Every row comes from one small tree of marks. The marks that hang from a mark follow it in brackets, in alphabetical order. Every link used is in the known rows. Which tree was each row made from?
Known rows:
guma[repe[gabopit repigol]]: [-16.1  -2.4  -1.7 -12.1  20.8  13.8   1.7   3.7 -19.4  14.1  19.7  -5.3
  10.8   5.9  21.5   4.8 -24.9   9.0 -12.5  21.9 -20.4 -16.9  10.0 -10.1
 -18.1  -6.4   1.0 -15.3 -16.2  15.7]
gabopit[kenuf[sutufa zalim]]: [-13.4  -7.5   8.7 -24.5  10.2  -7.8 -18.3  -0.4  12.5 -29.7  -5.6 -14.7
 -18.7   3.2 -13.5 -27.2 -15.6  -0.9  -6.1  -0.9 -15.3 -17.6  54.3 -23.0
  -7.4  11.0   5.3  -9.7  -5.0 -11.5]
govu[repe[gabopit[kenuf[zalim]] guma repigol sutufa]]: [-16.7  15.2  -4.9 -38.5  30.9  21.1 -44.5 -14.3   9.1  -0.6  50.1   6.8
 -18.2  21.8 -29.2 -17.5 -13.5   2.3   9.3  43.9 -29.1 -21.9  39.5   8.2
 -51.1  10.9 -11.3 -23.6 -18.8  10.8]
gabopit[repe[repigol sutufa]]: [ -7.4  15.4  -9.2  -3.3  16.9  12.7 -25.3   0.9  -5.4   3.7  46.1  -8.6
  11.8   3.2   1.9   0.3   6.2  -3.5  -1.3  28.0 -29.5 -15.8  -0.7 -16.8
 -55.0  -2.7 -10.2 -27.3  -6.8  15.7]
repigol[repe]: [  4.0   5.2   3.9   0.0  -6.4 -13.4   0.8  17.8 -12.2 -10.1  12.0 -13.1
  -0.1   4.5  16.0   2.8  -9.2  -2.1  -7.7  -2.4  11.5   5.6   4.2 -13.6
  -2.8  16.3 -20.5   8.7  -2.0  16.1]
sutufa[kenuf[gabopit] repe]: [  1.6 -11.7 -30.7  -6.3  24.9  -4.2  12.3 -14.5   4.7  -5.9  15.4   0.7
 -19.8  28.2   8.8 -33.3   1.1 -17.9  -8.2  -0.7  30.7  -2.8  19.6 -19.8
  23.0  -8.7  -2.8 -28.2  -7.4   6.9]
sutufa[kenuf[gabopit zalim[repe[guma repigol]]]]: [  4.7 -25.3 -15.7 -15.8  -1.4  27.5 -25.4  -3.0   9.7 -28.1  23.5 -10.4
   2.8  -8.8 -14.1 -47.5  10.7  -5.3 -10.1  -4.1  -7.6 -31.0  20.2 -16.1
 -25.8   5.7 -16.5 -23.7 -18.8 -38.7]
repe[gabopit[kenuf]]: [ -6.7   0.3   8.0 -31.9  29.6  22.8  -8.9   4.9  13.0  -9.9  28.2  16.9
 -13.7  13.1  -8.4  -8.2 -31.3  -9.3  -3.5   4.1   9.0   4.1  34.0  14.7
 -16.7   7.9  24.6 -24.7  -0.1   4.1]
kenuf[sutufa[repe[repigol]]]: [-32.7   1.3 -14.3  14.2  14.6 -10.4  -6.4  -3.7 -20.2  -3.9   5.3 -36.3
 -26.2  17.8  -2.6  -6.0 -10.2   0.2 -11.3   4.7 -17.5 -34.2  25.4  -7.0
 -12.0  -4.8 -24.4  -6.7 -10.1  23.5]
kenuf[gabopit sutufa zalim]: [-33.9 -34.0  -7.0  15.0   0.7  12.0 -30.1   3.6  13.2 -41.9 -30.0 -57.0
 -17.2 -22.7  -3.8 -55.4  12.8   7.8 -35.3   6.6  -6.7 -70.8  45.5 -20.8
 -16.1  30.5 -15.4 -18.6 -14.2 -23.8]
sutufa[kenuf repe[repigol]]: [ 15.1   6.6 -28.5 -20.5  18.4  -1.3  15.5 -15.7 -13.3  10.7  27.9   2.0
  -9.5  26.6   2.1  -8.6  -7.6 -16.1   4.2   3.0   8.8   3.2  11.9 -20.3
   4.4 -29.2 -11.9 -15.3  -5.1  13.1]
kenuf[sutufa]: [-27.8  -4.7  -1.4  10.3   7.9 -10.3  -7.6  -0.6  -8.4 -15.1  -0.5 -24.4
 -11.0   2.1  -1.3 -12.7   2.3  13.4 -15.5  -7.2 -10.8 -27.9  22.7  -0.3
 -11.8  17.6  -6.2   1.3 -11.1   7.6]
zalim[kenuf[gabopit[repe[guma repigol]] sutufa]]: [-46.9 -13.6 -16.8  15.5  17.8 -19.0 -35.8   4.4  -1.0 -49.9  18.9 -43.9
  -8.4   6.2  -7.9 -33.9  -2.6  18.2 -14.0  -7.5 -11.2 -60.0  30.7  13.2
 -22.6   3.6 -20.8 -32.3 -15.1 -12.0]
sutufa[repe[gabopit[kenuf[zalim]] repigol]]: [ -7.8   6.8  -7.9 -24.4  28.3  24.9 -12.7   0.8   4.4   2.5  16.5  -8.0
 -29.2  20.9  -7.8  -7.1 -33.9 -21.7   0.0  21.0  -1.0 -11.0  38.3  -7.0
 -17.4 -23.1  -7.9 -26.6   0.7  15.1]
zalim[kenuf[sutufa[repe[gabopit guma repigol]]]]: [-41.4   9.0 -12.9   0.9  32.7 -17.0 -23.0   1.2  -7.7 -21.4  12.9 -24.4
 -27.5  20.2 -12.9 -15.9 -11.2  17.4  -7.7 -10.1   3.2 -38.3  39.3  30.7
 -14.1  -2.1 -25.1  -5.9 -10.7  16.6]
sutufa[kenuf[gabopit]]: [  8.9 -23.2 -21.1 -17.2  10.9   8.6   7.4  -9.6   8.8 -20.9  18.9   2.2
   3.8   2.9   0.5 -35.0   5.6  -5.3 -13.9  -6.1  20.9 -12.7  13.9 -12.1
   7.9   7.6  12.0 -25.3 -10.2 -17.8]
kenuf[gabopit sutufa[repe] zalim]: [-40.9 -25.8 -15.4  22.9  11.9   1.6 -24.3  -1.8  10.3 -28.2 -32.3 -57.3
 -34.0  -2.0   2.7 -54.3   8.3  -3.3 -30.1  10.2   2.1 -62.3  49.8 -26.3
  -4.9  15.8 -26.2 -21.1 -12.1  -3.1]
kenuf[gabopit sutufa[repe[guma]] zalim]: [-50.5 -25.0 -11.7  21.2  11.1   3.5 -45.4  -0.3  19.5 -32.6 -20.7 -53.5
 -44.6  -7.0 -10.6 -63.1   9.8   3.2 -30.9   5.8   1.6 -72.5  49.5 -16.0
 -15.6  15.7 -32.6 -20.9 -18.1  -1.0]
repigol[repe[guma]]: [ -7.4   7.8   7.3  -1.6  -7.6 -12.2 -24.3  19.8  -0.1 -14.5  25.9  -9.0
 -12.0  -2.8  -1.4  -6.2  -6.6   3.8  -7.5  -7.1  10.2  -7.9   3.3  -0.7
 -18.0  15.0 -27.1   9.3  -8.9  19.2]
govu[repe]: [ -2.5  10.0 -10.9   9.5   4.0 -24.0  15.3 -18.9 -13.7  12.5   1.4  -0.1
   5.1  33.9  11.8   3.6   4.7   5.7  26.1  18.8 -11.9  19.1  -0.3  -4.7
  16.8  -7.4  -9.9  -2.5  -6.9  -1.3]
govu[repe[guma sutufa[kenuf[gabopit]]]]: [-11.5   5.3 -21.5 -14.7  24.7  -7.7 -22.7 -26.0   6.6   0.1  42.6  14.4
  -8.6  28.1 -12.2 -33.0  19.7   8.9   7.3  23.9  -3.0  -9.9  17.1  -0.7
 -11.8  20.8  -9.8 -16.0 -22.4   9.6]

Write each row's tree:
[ -7.5  16.7   5.9 -17.0  26.8  18.4 -20.3  19.5  -2.5  -3.6  38.7   0.8
  -7.2   1.7   8.0  -6.6  -4.4   0.0 -25.6  18.2  20.0  -8.9  22.8   2.7
 -41.2  48.6 -14.5   2.5  -7.2  39.2]
repigol[repe[gabopit sutufa]]
[-27.4 -19.7 -15.0  12.8   0.8  17.1 -39.3   6.3  12.1 -26.5  34.4 -29.0
  -7.6  -6.1  -5.8 -27.3  -5.7  -4.6 -10.7  11.4 -16.4 -48.7   0.9  -4.3
 -37.9  -9.4 -11.7 -49.4 -11.2 -12.0]
kenuf[gabopit[repe[guma repigol]]]
[-21.8   2.4  12.3 -34.9  28.6  24.3 -40.5   6.8  28.4 -15.3  48.6  21.9
 -30.5   4.2 -29.0 -18.5 -29.6  -0.1  -5.4  -2.8   8.3 -12.5  34.3  31.5
 -35.9   5.5  15.1 -24.2  -7.7   8.9]
repe[gabopit[kenuf] guma]
[ -8.0 -14.4 -35.6 -15.5  17.1  10.8 -19.4 -13.1   6.5 -11.6  41.4  -9.1
 -28.0  16.3 -15.2 -36.6  -9.4 -15.5 -10.5   2.5  11.7 -34.3  17.4  -7.3
  -8.2 -21.3 -16.7 -35.7 -16.1   5.2]
sutufa[kenuf[gabopit] repe[guma repigol]]
[  4.7   2.5 -21.9 -13.7  21.6  -5.0  -3.2 -27.2   2.5   1.4  13.8   4.5
   4.4  24.5   4.3 -32.8  24.9   3.7   5.9  34.7  -3.1  -3.1  24.1 -22.2
  -3.2  21.5  -7.8 -13.2 -16.0  -2.0]
govu[repe[sutufa[kenuf[gabopit zalim]]]]
[ 20.0   4.3 -15.7 -44.5  15.1  32.4 -23.7 -11.1   1.7  -3.9  31.1  -0.7
   8.1 -13.9 -21.2 -21.1  13.1  -1.5 -15.6  25.7 -16.6 -31.8  24.8 -23.0
 -44.6  14.9  -8.2  -6.3  -9.5   0.3]
repe[repigol sutufa[kenuf[zalim]]]
[-24.0   1.9  -3.1 -13.8  16.5 -12.0 -18.0   2.6  -6.4 -26.6  46.8 -22.1
  -6.3  22.5  -1.5  -7.6 -30.0  -7.1   5.0   5.0 -41.8 -15.8  33.7 -25.6
 -36.4 -14.1   4.6 -44.8  -9.2  -0.1]
gabopit[kenuf[sutufa] repe[repigol]]
[-25.5  10.2  -1.1 -33.5  32.9  57.9 -65.9   3.6  14.6  -1.0  64.6   4.5
 -20.0 -16.5 -41.7 -12.3  -9.1   7.2 -25.5  27.8 -15.1 -58.0  21.7  33.7
 -86.3  24.0 -11.1 -16.1 -15.5  28.8]
repe[gabopit guma repigol sutufa]
[-37.6  -3.0   8.5 -12.1  19.9  29.3 -46.1  10.6 -10.1 -17.3  63.4  -1.2
 -16.8  15.8 -29.5  -7.5 -31.7  -0.6  -2.0  -7.9 -39.2 -25.3  27.6  29.8
 -61.4  11.6 -15.9 -21.5 -19.1  -2.4]
zalim[repe[gabopit[kenuf[sutufa]] guma repigol]]
[  5.4 -19.2 -21.1 -17.6   4.2  20.4 -26.3  -3.2  22.0 -31.3  27.6 -17.9
   4.3 -11.5  -3.0 -53.2  14.2  -1.9 -12.9   4.9   0.6 -36.8  21.4 -29.4
 -32.4  -8.7  -7.4 -41.6 -17.1 -31.3]
sutufa[kenuf[gabopit[repe[guma repigol]] zalim]]
[-19.0   6.8  -1.9 -23.1  35.8  22.0 -12.7  -0.8 -16.1  20.3  34.5   2.8
   8.8   4.4  12.8   0.5 -15.4   9.3 -22.9  37.3 -22.7 -26.8  16.8 -10.7
 -34.9  16.8   1.6 -12.3 -18.3  33.7]
guma[repe[gabopit repigol sutufa]]
[-32.9   1.6   1.3 -16.4  23.5 -22.8 -19.9  -3.8   4.7 -14.7  24.8  -2.4
 -41.8  29.7 -17.4 -18.4 -28.8  -6.8  -0.7  -7.3  -7.5  -9.7  45.1  -4.3
   1.7  -0.4   1.3 -16.7  -8.3  19.2]
gabopit[kenuf[sutufa[repe[guma]]]]
[ -7.5  -2.3  12.4   6.7 -10.4  13.0 -35.9   7.1   8.2  -5.9  -1.0  -4.8
  -2.9 -11.6 -11.9 -21.0  18.0   3.5   4.3  -4.9 -20.1  -8.0  10.8  -2.5
 -29.1   6.9 -29.3   7.7  -9.6 -21.7]
kenuf[zalim[repe[guma]]]
[-48.2 -23.0 -19.1  28.9  20.0  -7.7 -12.0  -4.7  -4.1 -21.8  -6.1 -43.6
 -35.3  15.7   2.8 -36.0  -4.9  -4.8 -26.2   4.1   4.6 -51.3  33.0  -7.3
   4.6  15.7 -16.7 -25.7 -12.6  14.2]
kenuf[gabopit sutufa[repe]]
[-37.9  -4.9   3.5 -36.5  26.3  33.2 -52.7   7.6  10.9 -28.1  60.3 -11.3
 -34.1  -0.7 -40.6 -17.9 -42.8   4.1 -16.3   2.8 -23.0 -53.4  45.3  28.9
 -62.8   3.7   1.7 -31.7 -17.0   8.4]
repe[gabopit[kenuf[sutufa]] guma repigol]
[-41.3 -11.7 -20.2  17.4  27.1 -31.6  -7.2  -2.0  -6.9 -33.7 -12.4 -34.8
 -22.7  23.4   0.8 -31.1  -3.8   8.5 -13.4  -8.0  14.4 -38.7  38.1  12.1
  20.7   9.6 -17.7 -15.4  -6.1   2.2]
zalim[kenuf[gabopit sutufa[repe]]]
[ -6.3  -9.5 -17.9 -27.1  24.1   4.2  -4.5 -11.7 -16.0   5.7  34.1   1.4
  14.8   6.8  12.8 -18.5  -5.2   5.5 -22.7  29.7 -21.6 -28.1  14.2 -34.2
 -11.9  13.5   1.9 -18.2 -23.0  15.3]
guma[repe[repigol sutufa[kenuf[gabopit]]]]
[  2.3   7.5   6.7 -20.1  10.1  -8.2 -16.5   4.4  21.1 -18.2  16.8   0.8
  -0.4  12.8   7.9 -20.8  -9.5 -12.9  14.3   9.1 -15.6  15.4  31.6 -38.3
 -18.5 -17.3   8.8 -35.3   0.4 -15.9]
gabopit[kenuf[zalim] repe]
[-12.8 -15.8 -12.4   2.4   6.0  32.3 -43.7   3.8  19.0 -25.4   7.1 -38.1
   1.9 -19.8  -0.8 -41.6  14.6  -8.2 -20.9  36.1 -19.7 -56.0  22.6 -33.4
 -50.6  10.0 -17.3 -41.6  -8.9 -18.7]
kenuf[gabopit[repe[repigol sutufa]] zalim]
[-25.1  -8.0  10.8 -19.4   3.8   2.7 -40.4   4.9   1.7 -31.2  20.4 -16.8
 -18.7   5.5 -27.0 -23.5 -20.7  -1.1  -0.1  -4.6 -43.0 -26.0  48.9 -11.1
 -32.9   9.4 -14.9 -13.0 -15.2 -18.6]
gabopit[kenuf[sutufa zalim[repe[guma repigol]]]]
[-33.7 -12.0  -3.0  18.2   8.5 -10.1 -35.4   8.5  -3.6 -33.8  20.6  -3.2
  -3.3  13.5 -17.2 -23.1   1.6   8.6   4.9 -21.6  -7.0 -19.6  10.1  36.4
  -6.1  13.2 -27.4 -11.1 -12.6 -24.4]
zalim[kenuf[gabopit] repe[guma]]
[ -0.8   7.2  -6.2 -23.2  32.4  45.5 -21.4  -0.3 -18.0   4.2  64.8  17.6
  10.7  13.6 -13.3  -5.0   0.8  -5.3  -8.3  10.6 -23.1  -8.3  14.6  15.2
 -62.0  28.3 -11.4 -13.0 -17.0   6.6]
zalim[repe[gabopit repigol sutufa[kenuf]]]
[ 15.8   5.4 -19.4 -42.3  20.0  25.8 -14.5 -13.6  -7.4   0.3  46.8   7.9
   8.4  -1.9 -20.5  -8.2   3.9  -3.1 -14.9  21.3 -15.3 -24.1  13.1 -11.0
 -39.0  14.4  -2.0  -9.1  -9.9  11.0]
repe[repigol sutufa[kenuf]]
[-25.2  -2.5   0.3 -24.1  13.0  -7.2 -33.9  -3.1   9.9 -23.4   9.1 -21.1
 -39.8  12.4 -23.8 -28.2 -24.5  -7.7  -4.2   6.1 -21.2 -31.1  56.5 -21.0
 -16.4  -6.0 -12.4 -17.4  -9.5   2.3]
gabopit[kenuf[sutufa[repe[guma repigol]] zalim]]
[  6.5   8.4 -15.7 -49.5  42.1  54.3 -21.6  -6.5   0.9  -0.1  62.5  13.1
   3.0  -1.9 -19.8 -14.6  -4.2  -1.1 -24.3  26.0  -1.0 -30.9  27.9   9.9
 -62.9  25.2   6.3 -20.0 -13.1  19.0]
repe[gabopit repigol sutufa[kenuf]]
[-18.1 -20.1 -17.2  15.4   2.7  15.5 -18.3   4.3   1.8 -24.0  21.7 -31.7
   3.5  -0.8   6.5 -19.5  -8.0 -10.6  -8.7  16.9 -15.6 -38.3  -0.6 -16.0
 -27.5 -10.0  -6.0 -48.1  -6.6 -14.6]
kenuf[gabopit[repe[repigol]]]
[  4.2 -14.8 -37.3 -13.7  18.6   8.2   7.4 -14.6  -5.9  -7.0  25.3 -12.7
 -14.8  22.5   0.4 -27.1 -10.8 -21.9  -8.6   6.8  12.3 -20.8  16.8 -20.6
   8.0 -20.1 -10.0 -35.9  -9.0   1.9]
sutufa[kenuf[gabopit] repe[repigol]]
[-25.4   8.6 -11.1  -5.1  24.5  24.8 -30.3   1.9   2.9   9.9  34.7  -6.4
 -36.1  12.9 -16.0  -5.4 -21.9  -7.9  -5.2  12.3   3.9 -27.3  14.5  20.6
 -34.6 -21.9 -22.9 -19.9  -8.6  29.4]
sutufa[repe[gabopit guma repigol]]
[ -5.2  14.7 -17.4 -36.1  31.7  26.7 -34.1 -19.9   6.0   5.0  52.6   6.5
  -5.5  16.0 -20.8 -27.5  10.4  12.3   3.8  36.4 -14.6 -24.7  31.6   5.9
 -53.8  13.1 -17.7 -17.5 -22.9   8.5]
govu[repe[gabopit guma repigol sutufa[kenuf[zalim]]]]
